Each row comes from the steps of one walk. Every step used is in the known rows, and no mark comes twice. Write the walk behind each row, first mark first.
Known rows:
podad/budok: [ 0.01 -0.14  0.10  0.02  0.00  0.25  0.13  0.08 -0.13 -0.34  0.06  0.05
  0.32  0.05 -0.01 -0.09  0.16  0.02  0.15 -0.06  0.05  0.04  0.04  0.01
 -0.15]
podad/budok/kekef/dagege/ketim: [-0.22 -0.24  0.28 -0.21 -0.07  0.35  0.02  0.09 -0.05 -0.21 -0.01  0.11
  0.42  0.07  0.05 -0.28  0.16  0.05  0.10 -0.15  0.15 -0.20 -0.06  0.11
 -0.14]
podad/budok/gozo/dagege/ketim: [-0.09 -0.28  0.27 -0.02 -0.01  0.34  0.16  0.14 -0.31 -0.29  0.03  0.21
  0.41  0.19  0.00 -0.17  0.36  0.10  0.02 -0.34  0.16  0.00  0.02  0.03
 -0.29]
podad/budok/kekef/puno: [-0.19 -0.05  0.24  0.02 -0.02  0.25  0.13  0.04 -0.03 -0.28  0.00  0.10
  0.29  0.07 -0.12 -0.23  0.14 -0.08  0.12 -0.08  0.15  0.04  0.01  0.09
 -0.23]
kepo/kekef/puno: [-0.04 -0.06  0.11  0.18 -0.02  0.03  0.14 -0.06 -0.04 -0.24 -0.01 -0.05
  0.27  0.14 -0.13  0.01  0.06 -0.16  0.08  0.06 -0.04  0.16  0.02 -0.02
 -0.22]
kekef/puno/podad/budok/gozo/dagege: [-0.18 -0.12  0.28  0.11 -0.04  0.16  0.26  0.03 -0.20 -0.16  0.06  0.25
  0.36  0.24 -0.11 -0.25  0.35  0.07  0.15 -0.26  0.11  0.05  0.05 -0.01
 -0.55]
gozo/budok: [ 0.05 -0.17  0.02  0.10  0.04  0.08  0.16  0.14 -0.21 -0.35  0.02  0.12
  0.36  0.08 -0.09 -0.01  0.27 -0.04  0.03 -0.12 -0.02 -0.11  0.04 -0.05
 -0.25]
kekef/puno/podad/budok: [-0.11 -0.05  0.16  0.10 -0.02  0.14  0.31  0.07 -0.09 -0.21  0.07  0.10
  0.19  0.08 -0.12 -0.20  0.22 -0.04  0.21 -0.06  0.09  0.11 -0.01  0.11
 -0.34]
puno/podad/budok/gozo: [ 0.06 -0.13  0.06  0.12  0.03  0.08  0.14  0.07 -0.14 -0.16  0.18  0.22
  0.30  0.15 -0.03 -0.25  0.27  0.09  0.11 -0.27  0.11 -0.03 -0.07 -0.05
 -0.45]
kekef/puno/podad: [-0.08  0.00  0.08  0.18 -0.04 -0.07  0.29 -0.05 -0.06 -0.16  0.06  0.11
  0.15  0.17 -0.12 -0.16  0.18 -0.11  0.16 -0.07 -0.05  0.08  0.03  0.07
 -0.35]
dagege/kekef: [-0.01 -0.05  0.04  0.03 -0.07  0.16  0.07 -0.16 -0.01 -0.24  0.09 -0.04
  0.34  0.11  0.02 -0.16  0.07 -0.04  0.03 -0.19 -0.08  0.03  0.04 -0.15
 -0.26]
ketim/dagege: [ 0.04 -0.02  0.06  0.11  0.00  0.08  0.08  0.01 -0.08 -0.41 -0.10  0.08
  0.32  0.29  0.05 -0.05  0.22 -0.08  0.12 -0.14 -0.11  0.01  0.12  0.00
 -0.10]
kepo/kekef: [ 0.10 -0.14  0.00  0.14  0.00  0.03  0.01 -0.06 -0.03 -0.20  0.01 -0.03
  0.35  0.07 -0.06  0.03 -0.01 -0.05  0.09 -0.05 -0.04  0.07  0.00 -0.07
 -0.20]
sotud/ketim/dagege/kekef/puno/podad: [-0.14  0.12  0.08  0.20 -0.01  0.01  0.15 -0.12  0.10 -0.23  0.00  0.20
  0.27  0.24  0.05 -0.20  0.19 -0.27  0.08 -0.20 -0.10  0.26  0.09 -0.03
 -0.48]
sotud/ketim/dagege/gozo/budok/kekef: [-0.05 -0.09 -0.05  0.16  0.09  0.08 -0.11  0.14  0.16 -0.40 -0.02  0.34
  0.52  0.18  0.08 -0.12  0.33 -0.19 -0.15 -0.32 -0.02 -0.05  0.01 -0.05
 -0.34]
sotud/ketim: [ 0.02 -0.10  0.00  0.11 -0.01  0.02  0.07 -0.01 -0.06 -0.33  0.10  0.20
  0.32  0.06  0.06  0.04  0.07 -0.16  0.07 -0.09 -0.16  0.11  0.09  0.02
 -0.22]
kepo/kekef/budok/gozo/dagege: [-0.05 -0.26  0.15  0.11  0.03  0.08  0.02  0.03 -0.13 -0.15  0.00  0.12
  0.66  0.28 -0.13 -0.03  0.08  0.00 -0.10 -0.24 -0.01 -0.06  0.09 -0.22
 -0.51]
sotud/ketim/dagege/kekef/budok/podad: [-0.06 -0.01  0.00  0.06  0.13  0.04  0.00  0.10  0.10 -0.30  0.06  0.21
  0.51  0.28  0.03 -0.16  0.16 -0.31 -0.05 -0.17 -0.09  0.06  0.25 -0.20
 -0.44]
kekef/budok/podad: [-0.02 -0.16 -0.01  0.04  0.11 -0.04  0.11  0.20 -0.07 -0.24  0.11  0.14
  0.42  0.21 -0.13 -0.12  0.16 -0.15  0.02 -0.03 -0.05 -0.10  0.19 -0.09
 -0.29]
puno/kekef: [ 0.10 -0.12  0.09  0.10 -0.05  0.03  0.09 -0.04 -0.03 -0.23  0.09 -0.01
  0.24  0.09 -0.03 -0.12  0.03  0.03  0.12 -0.15 -0.20  0.04  0.10  0.14
 -0.26]
kekef/budok: [-0.02 -0.17  0.08  0.05 -0.02  0.07  0.15  0.09 -0.07 -0.30  0.02  0.08
  0.41  0.18 -0.06 -0.05  0.11 -0.09  0.00 -0.09 -0.08 -0.10  0.05 -0.07
 -0.25]
puno/podad/budok/kekef/dagege: [-0.18 -0.14  0.15 -0.12 -0.05  0.15 -0.02 -0.01  0.04 -0.06  0.03  0.13
  0.44  0.10 -0.05 -0.35  0.03  0.12  0.20 -0.17  0.09 -0.26 -0.05  0.02
 -0.42]
podad/budok/kekef: [-0.08 -0.14  0.13 -0.05  0.01  0.24 -0.01  0.02  0.01 -0.30  0.03  0.11
  0.37  0.04 -0.05 -0.22  0.08  0.03  0.13 -0.17  0.12 -0.07  0.00  0.05
 -0.22]
kepo/kekef/dagege/gozo: [-0.01 -0.17  0.01  0.08 -0.07  0.09 -0.12 -0.10  0.12 -0.18  0.05 -0.10
  0.53  0.14  0.08 -0.01  0.04  0.04 -0.07 -0.08 -0.11 -0.10 -0.09 -0.19
 -0.20]
ketim/dagege/gozo/budok/podad: [ 0.07 -0.10 -0.12  0.21  0.17  0.00  0.04  0.27 -0.02 -0.40  0.07  0.20
  0.43  0.29 -0.05 -0.09  0.49 -0.14 -0.10 -0.18  0.03 -0.11  0.14 -0.12
 -0.24]

Which walk is each row?
[ 0.06 -0.10 -0.04  0.20  0.05  0.13  0.06  0.17 -0.02 -0.44 -0.05  0.14
  0.43  0.24  0.05 -0.05  0.45 -0.09 -0.12 -0.24  0.00 -0.08  0.00 -0.10
 -0.19]
ketim/dagege/gozo/budok
[-0.06 -0.18 -0.04  0.09  0.05  0.09 -0.05  0.10  0.09 -0.26  0.09  0.18
  0.50  0.07 -0.07 -0.17  0.28 -0.03 -0.18 -0.30  0.04 -0.21 -0.09 -0.09
 -0.31]
dagege/gozo/budok/kekef
[-0.17 -0.08  0.09  0.15  0.04 -0.03  0.20  0.09 -0.03 -0.12  0.01  0.28
  0.26  0.11 -0.25 -0.26  0.27 -0.13  0.05 -0.21  0.08 -0.13 -0.04  0.10
 -0.49]
gozo/budok/kekef/puno/podad
[-0.12  0.10  0.19  0.11 -0.01  0.25  0.25 -0.02  0.04 -0.25 -0.03  0.06
  0.26  0.22 -0.03 -0.31  0.26 -0.08  0.16 -0.20  0.11  0.17  0.05 -0.04
 -0.42]
ketim/dagege/kekef/puno/podad/budok
[-0.21 -0.20  0.20 -0.14 -0.09  0.15 -0.01 -0.01 -0.04 -0.15 -0.01  0.13
  0.38  0.13  0.04 -0.22  0.11 -0.01  0.06 -0.17 -0.02 -0.22 -0.04  0.10
 -0.13]
budok/kekef/dagege/ketim
[-0.25 -0.06  0.26 -0.01 -0.06  0.32  0.23 -0.10 -0.05 -0.13  0.04  0.05
  0.38  0.13 -0.16 -0.31  0.15  0.05  0.16 -0.23  0.10  0.15  0.09 -0.10
 -0.57]
gozo/dagege/kekef/puno/podad/budok
[-0.15  0.01  0.17  0.06 -0.03  0.24  0.26 -0.05 -0.01 -0.16  0.12  0.01
  0.24  0.07 -0.08 -0.31  0.18 -0.04  0.14 -0.14  0.12  0.14 -0.03 -0.05
 -0.47]
dagege/kekef/puno/podad/budok
[-0.17 -0.01  0.09  0.11 -0.04 -0.07  0.16 -0.10  0.07 -0.09  0.04  0.21
  0.23  0.15 -0.17 -0.28  0.11 -0.12  0.15 -0.18  0.00 -0.02 -0.02  0.10
 -0.40]
budok/kekef/puno/podad
[-0.16 -0.09  0.08  0.14  0.00  0.11  0.09  0.10  0.07 -0.32  0.07  0.17
  0.36  0.12 -0.11 -0.18  0.37 -0.11 -0.18 -0.19  0.06 -0.12 -0.08 -0.02
 -0.31]
dagege/gozo/budok/kekef/puno
[-0.03  0.02  0.04  0.11 -0.01  0.16 -0.02 -0.11  0.08 -0.37 -0.02  0.13
  0.40  0.22  0.16 -0.08  0.11 -0.20  0.01 -0.22 -0.13  0.16  0.12 -0.13
 -0.27]
sotud/ketim/dagege/kekef
[-0.09 -0.12  0.14  0.01 -0.08  0.22  0.02 -0.21 -0.15 -0.19  0.08  0.08
  0.53  0.28  0.01 -0.22  0.17  0.08 -0.05 -0.40 -0.05 -0.02  0.10 -0.23
 -0.46]
budok/gozo/dagege/kekef
[-0.22 -0.03  0.27  0.10 -0.10  0.20  0.13 -0.18 -0.16 -0.22  0.06  0.09
  0.42  0.31 -0.06 -0.21  0.23 -0.03 -0.05 -0.29 -0.06  0.08  0.10 -0.19
 -0.46]
budok/gozo/dagege/kekef/puno
[-0.17 -0.12  0.06 -0.05 -0.10  0.12 -0.15 -0.11  0.16 -0.21  0.07  0.06
  0.53  0.17  0.07 -0.23  0.10  0.06 -0.05 -0.20 -0.11 -0.26 -0.07 -0.10
 -0.21]
budok/kekef/dagege/gozo
[ 0.03 -0.21  0.04  0.08  0.03  0.03  0.05  0.08 -0.01 -0.21 -0.02 -0.02
  0.50  0.13 -0.11  0.03 -0.01 -0.11 -0.02 -0.04 -0.02 -0.01  0.03 -0.14
 -0.33]
kepo/kekef/budok
[ 0.04 -0.02 -0.05  0.19  0.00  0.10  0.01 -0.01  0.09 -0.44 -0.03  0.05
  0.38  0.30  0.12 -0.08  0.29 -0.06 -0.07 -0.23 -0.08 -0.01  0.03 -0.09
 -0.11]
ketim/dagege/gozo
[ 0.04 -0.15  0.06  0.05  0.05 -0.08  0.11  0.18  0.00 -0.17  0.17  0.06
  0.34  0.16 -0.17 -0.17  0.07 -0.09  0.04 -0.08 -0.13 -0.07  0.26  0.05
 -0.41]
puno/kekef/budok/podad
[-0.09 -0.12  0.07 -0.03 -0.01  0.17  0.08 -0.02  0.03 -0.25  0.07 -0.03
  0.47  0.14 -0.03 -0.16  0.08 -0.08 -0.08 -0.18 -0.04 -0.06  0.05 -0.22
 -0.37]
dagege/kekef/budok
[ 0.00 -0.25  0.01  0.13  0.00  0.12 -0.06  0.10  0.00 -0.21  0.05 -0.03
  0.58  0.10  0.02  0.03  0.22  0.01 -0.13 -0.08 -0.04 -0.19 -0.10 -0.20
 -0.31]
kepo/kekef/dagege/gozo/budok
[ 0.06 -0.18 -0.13  0.15  0.14 -0.01  0.09  0.23 -0.03 -0.28  0.20  0.16
  0.39  0.11 -0.09 -0.08  0.40 -0.10 -0.11 -0.15  0.02 -0.13  0.05 -0.15
 -0.26]
dagege/gozo/budok/podad
[-0.21 -0.06  0.36  0.03 -0.07  0.40  0.16 -0.07 -0.18 -0.28  0.08  0.07
  0.45  0.23 -0.05 -0.26  0.28  0.04 -0.01 -0.29  0.11  0.11  0.08 -0.15
 -0.48]
podad/budok/gozo/dagege/kekef/puno
[-0.01 -0.10 -0.01  0.13  0.06  0.10 -0.06  0.13  0.11 -0.38 -0.06  0.21
  0.49  0.24 -0.02 -0.18  0.39 -0.09 -0.15 -0.34  0.06 -0.19 -0.05 -0.07
 -0.27]
ketim/dagege/gozo/budok/kekef
[-0.11  0.12  0.17  0.13 -0.06  0.18  0.15 -0.13  0.00 -0.36 -0.08  0.01
  0.28  0.32  0.03 -0.16  0.23 -0.18  0.01 -0.14 -0.05  0.16  0.12 -0.06
 -0.22]
ketim/dagege/kekef/puno
[-0.16 -0.32  0.25  0.00  0.00  0.15  0.19  0.14 -0.25 -0.25  0.02  0.26
  0.50  0.31 -0.04 -0.15  0.33 -0.03 -0.11 -0.33  0.03 -0.13  0.06 -0.06
 -0.37]
kekef/budok/gozo/dagege/ketim
[-0.23 -0.20  0.33  0.08 -0.02  0.20  0.34  0.12 -0.26 -0.16  0.09  0.28
  0.27  0.22 -0.10 -0.29  0.43  0.02  0.10 -0.30  0.19  0.07  0.00  0.12
 -0.47]
kekef/puno/podad/budok/gozo/dagege/ketim
[-0.13 -0.12  0.13 -0.06 -0.09  0.23  0.04 -0.22 -0.07 -0.19  0.01 -0.01
  0.48  0.17 -0.03 -0.17  0.05  0.05  0.05 -0.27 -0.09  0.04  0.15 -0.19
 -0.35]
gozo/dagege/kekef
[-0.11  0.14  0.10  0.18 -0.05  0.04  0.20 -0.14  0.05 -0.20 -0.05  0.08
  0.23  0.32 -0.02 -0.26  0.24 -0.15  0.12 -0.22 -0.04  0.12  0.06 -0.04
 -0.40]
ketim/dagege/kekef/puno/podad
[-0.04 -0.17  0.05  0.03  0.04  0.08  0.03  0.11 -0.06 -0.24 -0.01  0.22
  0.40  0.08 -0.13 -0.14  0.19 -0.06  0.00 -0.22  0.03 -0.20  0.01  0.00
 -0.31]
gozo/budok/kekef
[-0.02 -0.16  0.09  0.05 -0.09  0.07 -0.05 -0.08 -0.03 -0.16 -0.01 -0.08
  0.48  0.14  0.00  0.01 -0.05  0.00  0.10  0.01 -0.11 -0.10  0.02 -0.12
 -0.21]
kepo/kekef/dagege
